What can hang from each mark
G: J L R
J: G M P T
M: J L N
L: G P T
P: J L
N: M T
T: L N
R: G

Every row comes from one small tree of marks. The marks that hang from a mark follow it in brackets, in alphabetical order. Every link used is in the known rows. Which tree was each row made from?
In the rows, zero is written as 128.
Known rows
M{J{G P}}: [ 98 138 142 140 106 121 145  70 110 143 136 147 139 123 147 124 139 130
 109 100 134 125 147 180 160 121 126 127 142  97 129 100 126 146 130 114
 127 126 134 158 148 143 121 158 121 117]
G{J L R}: [128 150 140 119 127 144 145 185 173  71 116 221 131 141 178 131 132 105
 132 124 185  85 131  91 143 103 105   4  77  98 133 112 153 150 124 132
 141 127 118 168 105 127  91  93 141 159]
P{J L{G T}}: [ 38 165 151 124 148 107 139 111 160  96 122 157 109  94 157 122 150 144
 118  87  98 140 152 188 122 169 127  95 148  68 109 133 123 132 136 116
 115 155 158  98 144 130 119 112 173 135]
L{G{R} T}: [ 75 136 124 115 155 130 124 122 133  94 131 177 119 128 140 128 139 150
 117 104 170 131 132 127 132 156 128  69 114 104 136 134 123 122 137 131
 136 109  93 131 113 122 120 120 175 151]
R{G{J{P} L}}: [ 83 169 151 129  69 137 148 146 180 102 111 192 131 139 171 145 148 110
 109  60 185  75 155 128 156 144 113  62  91  85  75 125 154 103 113 125
 125 121 138 175 146 135 115 107 176 132]
J{M{N} P T{L}}: [153 139 138 115  99 122 114 119 117 165 131  51 117 117 132 145 161 118
  98  34 130  78 150 140 181 103 125  89 148 151 159  96 144 108 113 101
 101 117 129 177 180 107  95 105  86  97]
J{P{L}}: [ 96 159 132 126 104 115 142 120 113 162 121 100 113 126 141 125 148 116
 155  61 121 105 143 144 138 123 126  87 120  87  95 137 147 113 115 112
 117 150 111 128 167 133 116 159 130 103]
J{G M P}: [ 83 189 146 141  80 144 151  93 147 201 135 110 130 131 146 113 150 133
 118  72 123 109 153 176 183 104 142 102 143 113 137 121 120 140 121 117
 125  96 100 150 161 130 150  99 128 129]
P{J{M{N}}}: [103 192 134 118  95 142 144 107 128 151 112 126 120 115 137 140 131 118
 154 119 142  98 143 176 142 130 127  83 167 143 173 112 120 111 134 111
 118 134 135 132 127 135 128  82  99 135]
N{T{L{P}}}: [105 102 147 126 161 186 107 129 142 132 128  78 142 109 123 135 147 130
  83  98 131 126 132 117 141 129 127 156 125 180 121 119 128 135 104 124
 130 153 157 155 132 112  98 107  97  81]
G{J L{T{N}} R}: [105  85 140 100 157 132 130 163 201 112 128 227 125 154 178 133 146 109
 128 123 178  99 126 150 157 102  96  50  91 102 131 140 183 133 115 133
 138 128  73 184 128 128  81  92 133 166]
G{L R}: [113 150 123 116 136 133 142 177 148  91 115 182 136 132 152 138 128 109
 122 119 181  99 125  84 134 124 112  50  89 124 137 126 143 117 121 128
 140 123 109 149 117 126 120 108 129 138]
P{L{G{R} T{N}}}: [ 60 108 134 107 156 114 136 101 142 117 140 159 106 110 149 144 155 129
 129  98 131 121 128 160 127 160 119  74 125  84 146 152 156 114 125 120
 125 128  40 124 166 134  94 151 152 144]
P{J L{T{N{M}}}}: [ 80  90 161 125 146  87 132 132 186 151 123 162 102 119 140 132 163 136
 142 103  97 143 133 207 148 125 117 140 156 100 108 136 160 107 131 102
 115 169  78 115 179 145 119 107 108 119]
J{G{R} M{N} P}: [ 95 220 119 117  81 136 146 100 106 192 127 129 118 142 145 128 148 120
 155  87 186  80 147 149 174 108 132  20 134 122 185 111 123 108 120 107
 126  86  68 166 148 132 123 107 117 137]
R{G{L{P T}}}: [ 30 143 154 124 139 152 118 171 157 104 105 171 141 141 143 149 144 135
  94  87 202 122 152 119 141 171 115 157 121 107  79 163 131 131 106 132
 133 113 144 157 142 124 149  96 159 126]
R{G{J{M} L{P}}}: [ 45 178 180 137  72 202 153 165 185 115  98 189 147 130 168 156 147 114
 110  83 194  71 155 121 168 138 117  96 119 125 104 137 128 160 110 130
 134 105 125 179 137 131 136  66 152 159]
J{P T{N{M}}}: [147  20 145 132 102 110 117 110 157 154 154 123 109 134 127 139 159 138
  93  39 107 103 134 166 188 107 134 167 137 149 107 114 164  94 129  95
 110 111  23 153 196 128 124 115  87  79]
M{J{P}}: [117 121 133 133 107 133 146  79  83 136 127 142 136 125 137 137 133 120
 136  83 147 109 139 159 147 125 118 139 134 118 115 110 136 121 129 117
 126 147 124 157 134 143 118 175 110 111]
J{G{R} T{N}}: [119  65 136 113 148 112 120  88 177 103 165 149 127 118 144 120 145 140
  71 124 118 129 132 158 161 116 136  86 127 117 180 108 148 152 130 116
 127  84  65 143 194 127  79 148 107 133]
L{G{J R} T}: [ 84 128 144 117 144 147 125 123 155  77 129 226 112 136 165 119 143 149
 121 117 178 120 134 134 143 138 121  31 104  88 131 122 136 143 139 132
 137 114 111 150  95 122  92 108 188 175]
R{G{J{P T{L}}}}: [130 106 158 125  89 127 107 102 170  79 132 133 127 121 142 139 170 138
  62  40 141  92 159 122 162 144 126  64 107  99  92  95 156 124 114 115
 108 124 175 174 189 118  60 155 158 116]
G{L}: [115 137 131 127 134 116 137 184 155 109 118 146 137 128 152 138 127 106
 113 108 144 114 132 120 136 121 114 122 111 123 116 128 142 125 119 128
 129 127 134 144 127 124 137  85 130 125]
G{L{P T{N}} R}: [ 70  65 133 101 164 160 123 157 166 129 132 180 136 155 154 156 141 115
 118  96 198 102 130 119 157 133 108 128 107 129 117 168 162 129 101 127
 139 120  62 172 145 127 123  97 108 131]
M{J L{G P}}: [ 81 119 147 129 144 155 150  94  86  93 126 154 154 124 146 163 135 121
 128 112 183 101 132 114 131 186 114 178 147 139 155 103  99 128 135 106
 128 149 110 145 106 129 177 128 120 114]
T{L{G P} N}: [110  42 134 122 118 141 128  91 164 103 158  92 144 111 130 182 150 116
  72  89 123  89 134 104 145 176 134 172 141 154 125 150 141 112 109 107
 113 124  80 147 173 124 130 125 115 107]
L{G P T}: [ 53 109 145 131 140 155 116 121 129 120 133 146 124 132 137 133 140 154
 101  88 154 133 143 127 145 167 134 165 141 115 101 158 109 148 125 124
 128 113 117 137 120 118 152  97 160 125]
L{G{J{P}} T}: [ 77 125 145 130 109 134 125 104 152 128 135 178 111 141 167 120 152 141
 116  52 149 109 151 172 165 133 124  83 116  83  88 131 139 127 130 127
 120 118 119 160 118 123 114  94 185 142]
N{M}: [136 113 141 144 123 106 126 170 138 126 119 151 115 134 119 131 138 137
 142 117 136 130 127 116 144 116 130 130 134 142 116 115 128 108 138 112
 126 126  90 128 128 131 153  94 118 114]
J{G T}: [113 113 153 137 143  99 110 120 161 103 149 124 127 116 146 101 141 153
  67 111  93 155 142 160 159 115 142 122 140 106 150  99 119 172 135 118
 122  90 144 127 169 117 108 114 129 126]
R{G}: [ 88 155 136 129 109 132 130 107 131 114 119 140 130 119 118 144 135 133
 116 120 155 128 139 130 117 171 131 122 127 117 119 130 124 103 128 133
 127 116 134 126 148 138 128 151 157 134]
N{M T}: [101 118 149 148 153 140 122 160 146 148 120 141 113 119 121 111 145 144
 113 109 128 150 120 157 148 108 128 148 130 172 127  94 125 104 137 121
 132 133  81 132 118 124 132  66 107  93]

Write each row's tree
[143 158 124 114 162 108 139 129  58 125 109 133 135 136 135 157 129 100
 184 161 182 112 118 147 114 145  94 132 152 143 202  80 122  96 135 109
 124 163 124 157 107 132 142 140  87 121]	M{J L N}
[ 69 130 143 108 169 159 124 118 152 134 118 150 145 155 143 128 140 140
 153 108 171 124 139 149 139 162 114 177 142 135 117 129 113 122 119 113
 130 169 174 134 110 122 163 100 116 122]	M{L{P{J} T}}
[142 124 136 121 119 135 133 125 170  48 136 181 126 116 154 149 149 120
  92 111 161  85 135  75 133 137 124   4  94 114 148 100 138 131 130 122
 128 132 127 155 117 123  78 124 168 156]	T{L{G{J R}}}
[ 61 156 127 109 127 178 155  92 144  69 128 186 142 130 154 155 132 133
 141  99 208  73 136  81 127 199 129  85 120 136 149 110  97  99 134 101
 129 147 111 124 109 128 159 115 136 121]	M{L{G{R} P{J}}}
[ 63 153 151 116 159 113 128 127 157 126 110 150 114 116 150 110 144 140
 143 110 105 148 144 185 123 138 119  94 144  72 105 135 135 143 125 122
 121 170 174 107 148 134 103 133 140 136]	P{J L{T}}
[150  39 174 146 144 129 107 157 121  71 131 142 144 112 121 151 158 141
  76  85 132 120 142 107 166 115 119 183 151 154 121  84 130 172 127  95
 120 147 134 169 159 125 108 129  70  86]	N{M{J{T{L{P}}}}}
[ 67 132 165 133 134 180 141 112 140 127 138 107 143 121 150 138 154 140
  89  60 154  89 141 129 167 163 131 162 152 164 164 107  93 140 132 106
 117 103  92 142 146 106 176  75 118 116]	J{M{L{G P}} T}
[ 58  53 130 108 147 163 122  84 139 115 149 171 122 139 137 155 145 141
 103  95 175 110 132 132 149 173 130 134 129 128 131 167 137 126 120 120
 132 105  33 146 141 129 124 131 140 134]	L{G{R} P T{N}}
[109  96 171 150 128  93 135 134 101 116 119 140 110 108 143 124 163 136
 118  41 111 121 146 167 168  99 115 108 145  94 106  81 142 148 136  90
 112 152  86 145 185 138  98 157  94  85]	N{M{J{P{L} T}}}
[109 113 146 135 109 106 117  96 148 135 153 112 121 126 145  98 149 149
  65  60 106 130 152 171 177 111 144 124 130  99 125 103 129 155 127 108
 116  93 130 144 181 118 109 124 131 106]	J{G P T}
[ 88 107 155 138  94 174 133 112 147  87 133 175 125 125 159 142 136 131
 111 100 147  96 142 107 147 148 134  98 126 112 108 134 118 169 129 116
 127 115 111 147 112 124 134  96 159 140]	L{G{J} P}
[ 62 208 163 135  53 170 163 145 182 144 102 183 137 134 173 143 154 106
 113  42 186  63 159 138 178 127 114  61 108 103  95 126 148 115 114 128
 126 109 120 185 154 135 128  77 164 149]	R{G{J{M P} L}}
[117  80 136 132 135  96 149 137 157 133 145 145 125 130 138 163 154 119
 131 108 141 104 116 141 150 166 122 186 142 163 159 110 132  49 143  97
 114 130   4 133 147 129 196  72 114 109]	T{N{M{L{G}}}}
[ 50 163 146 120 148 116 124 180 168 103 106 175 133 133 145 137 143 131
 103 101 176 136 146 141 132 162 111 130 117  99  98 146 136 106 117 140
 131 112 153 149 142 126 139  95 172 138]	R{G{L{T}}}
[ 79 110 166 145 177 179 138 144 100 141 107 160 149 127 132 138 149 134
 139 116 183 131 117 146 150 129 106 207 146 187 147  74 112 114 132 103
 138 172  92 159  98 129 164  79  69  76]	N{M{J L{P}} T}
[105  66 155 125 142  89 123 146 209 105 158 132 132 113 163 127 148 121
  42 104  92 127 138 171 174 114 126 146 130 120 160 114 157 154 122 116
 116  85  99 150 198 119 116  78 112 118]	J{G{L} T{N}}
[ 83 219 128 116 132 168 145 109  98 236 113  73 122 135 141 128 153 109
 164  67 186  88 128 190 161 124 110 127 144 186 190  90 122  56 116 112
 121 139  80 171 120 113 150  59  83  89]	J{M{L N{T}} P}
[141 118 147 132 110 124 128 128 175  60 136 152 125 108 154 146 149 120
  91 108 122 101 139 101 137 142 127  73 116 115 130 105 136 135 129 123
 117 138 156 150 124 119  91  99 165 144]	T{L{G{J}}}
[ 88  41 140 113 155 149 111 102 145 168 142 124 127 148 126 143 141 135
 126 108 146 131 128 171 151 139 122 211 146 136 111 174 147 132 110 125
 130 125  78 153 161 127 128 121 103 120]	L{P T{N}}
[118  54 125 108 118 156 130  90 151  82 153 131 141 113 129 186 152 116
  89  87 164  74 130  76 141 177 134 115 119 153 146 144 147 108 111 106
 123 124  55 152 164 126 109 144 115 118]	T{L{G{R} P} N}
[ 39 161 152 123  91 165 142 134 181  66 106 184 150 116 149 161 133 121
  89  86 186  93 159 109 133 186 127 124 127 114  80 140 122 121 115 116
 128 132 169 137 149 136 145 101 148 115]	R{G{L{P{J}}}}
[ 70 221 136 129  69 124 158 109  88 178 114  91  97 107 153 150 157 108
 159  36 141  71 154 169 155 144 129  57 153 107 149 127 127  93 123  99
 104 117  58 139 166 128 135 108 135 118]	J{M{N} P{L{G}}}
[ 38  82 150 111 133 155 124 141 176 130 121 160 142 141 140 168 148 122
  87  84 187 116 143 147 150 178 112 190 129 120  89 177 154 112  99 128
 129 110  88 163 174 130 139 106 137 127]	R{G{L{P T{N}}}}
[ 74 106 132 107 166 100 131 154 197 130 144 188 138 141 162 130 146 122
 104 122 158 134 130 164 161 117 112  91 108 102 157 141 160 126 114 129
 137 102  76 162 161 128 115  91 130 152]	J{G{L{T{N}} R}}
[157 140 146 119 122 117 108 142 132 134 126  67 121 106 126 142 155 120
  96  90 117  99 141 133 159 106 123  97 157 160 185  94 136 132 119 110
 107 117 142 160 166 107  90  90  85 119]	J{M{N} T{L}}
[ 82 104 148 111 132 171 127 149 181  43 126 191 143 121 163 135 135 135
  78  73 179  85 152  91 158 132 125  66 108 122 115 111 135 169 122 107
 130 127 145 145 144 120 102 101 107 108]	G{L{P{J{T}}} R}
[ 82 186 132 122 111 111 146 108 128 146 128 139 112 128 153 111 152 125
 143  77 148 105 148 136 148 117 134  17 108  67 126 121 135 136 115 111
 128 123  96 131 174 136  93 165 141 121]	J{G{R} P{L}}
[ 87  79 147 128 130  89 129 133 150 198 125 130  94 142 134 131 173 130
 159  47 115 125 136 196 172 111 116 152 137  97  80 150 176  85 116 102
 114 149  28 145 194 138 129 123 107 101]	J{P{L{T{N{M}}}}}
[114 121 141 124 146 116 114 114 153  90 146 154 124 118 143 101 140 153
  79 118 133 137 137 130 153 115 140  50 118 105 169  94 121 173 135 119
 131  91 118 133 163 120  88 135 132 138]	J{G{R} T}
[ 94  79 159 126 117 184 118  98 151  36 143 198 121 121 167 128 142 152
  87  82 166  86 146  92 158 144 135  31 106 111 127 110 122 191 134 114
 131  94  99 155 130 116  89 127 153 139]	L{G{J{T} R} P}
[ 82 162 144 136 163 119 123 101  90 135 124 132 126  93 143 121 135 128
 113 163 144 157 131 211 136 123 119 113 164 135 210  75 118 144 137 118
 129 127 129 157 121 129  92 106 100 107]	M{J{G} N{T}}
[ 47 148 145 121 164 145 121 178 173 112 124 193 141 152 164 120 140 136
 105 107 201 127 146 116 165 126 120  88 107  96 125 146 126 169 108 127
 144 102 120 162 127 119 131  74 141 143]	J{G{L{P T} R}}
[123 105 156 128 107 132 127 161 185  95 132 170 124 139 182 112 150 116
  82  39 135  83 151 134 183  87 113  67  97  98  93 102 161 154 120 117
 116 118 140 181 150 114  93  86 138 116]	G{J{P T} L}
[ 92 213 136 117 161 167 141 137 105 204 109  86 128 122 137 129 146 111
 162 125 174 110 118 179 145 127 107 132 151 192 219  86 115  77 125 122
 125 139  99 155 105 110 144  50  85 109]	J{M{L N{T}}}
[ 66 113 147 118 144 165 116 108 153 121 122 162 131 137 137 124 134 153
 128 104 153 138 147 161 142 148 127 154 147 114  96 148 118 149 121 121
 127 148 168 130 116 128 133 105 123 123]	L{P{J} T}
[180  19 148 112 103 124 111  85 189 119 161 107 125 129 149 140 167 116
  72  49 103  81 139 156 181 102 119 102 116 127 115 107 188 128 110 108
 105 138 114 186 198 119  57 144 101 111]	G{J{P T{L N}}}
[116 120 149 113 149 143 134 128 161  44 139 193 126 128 174 125 150 136
 114 103 171  89 127 109 145 146 118  30 100 117 176  72 124 130 148 113
 126 117 106 149 117 110 107 112 157 148]	M{L{G{J{T} R}}}
[147  38 132 113 122 147 117 107 156 133 148  87 144 125 122 173 146 111
 103 107 130 101 129 112 145 143 126 182 137 162 122 149 155 117 100 115
 120 145 103 159 177 126 113 142  86 105]	T{L{P} N}
[ 55 150 148 129 102 158 135 162 154  91 107 158 144 126 140 161 135 117
 102  87 194 100 149  88 134 175 123 138 115 119  90 149 127 125 107 125
 129 114 136 150 152 130 154 107 151 116]	R{G{L{P}}}
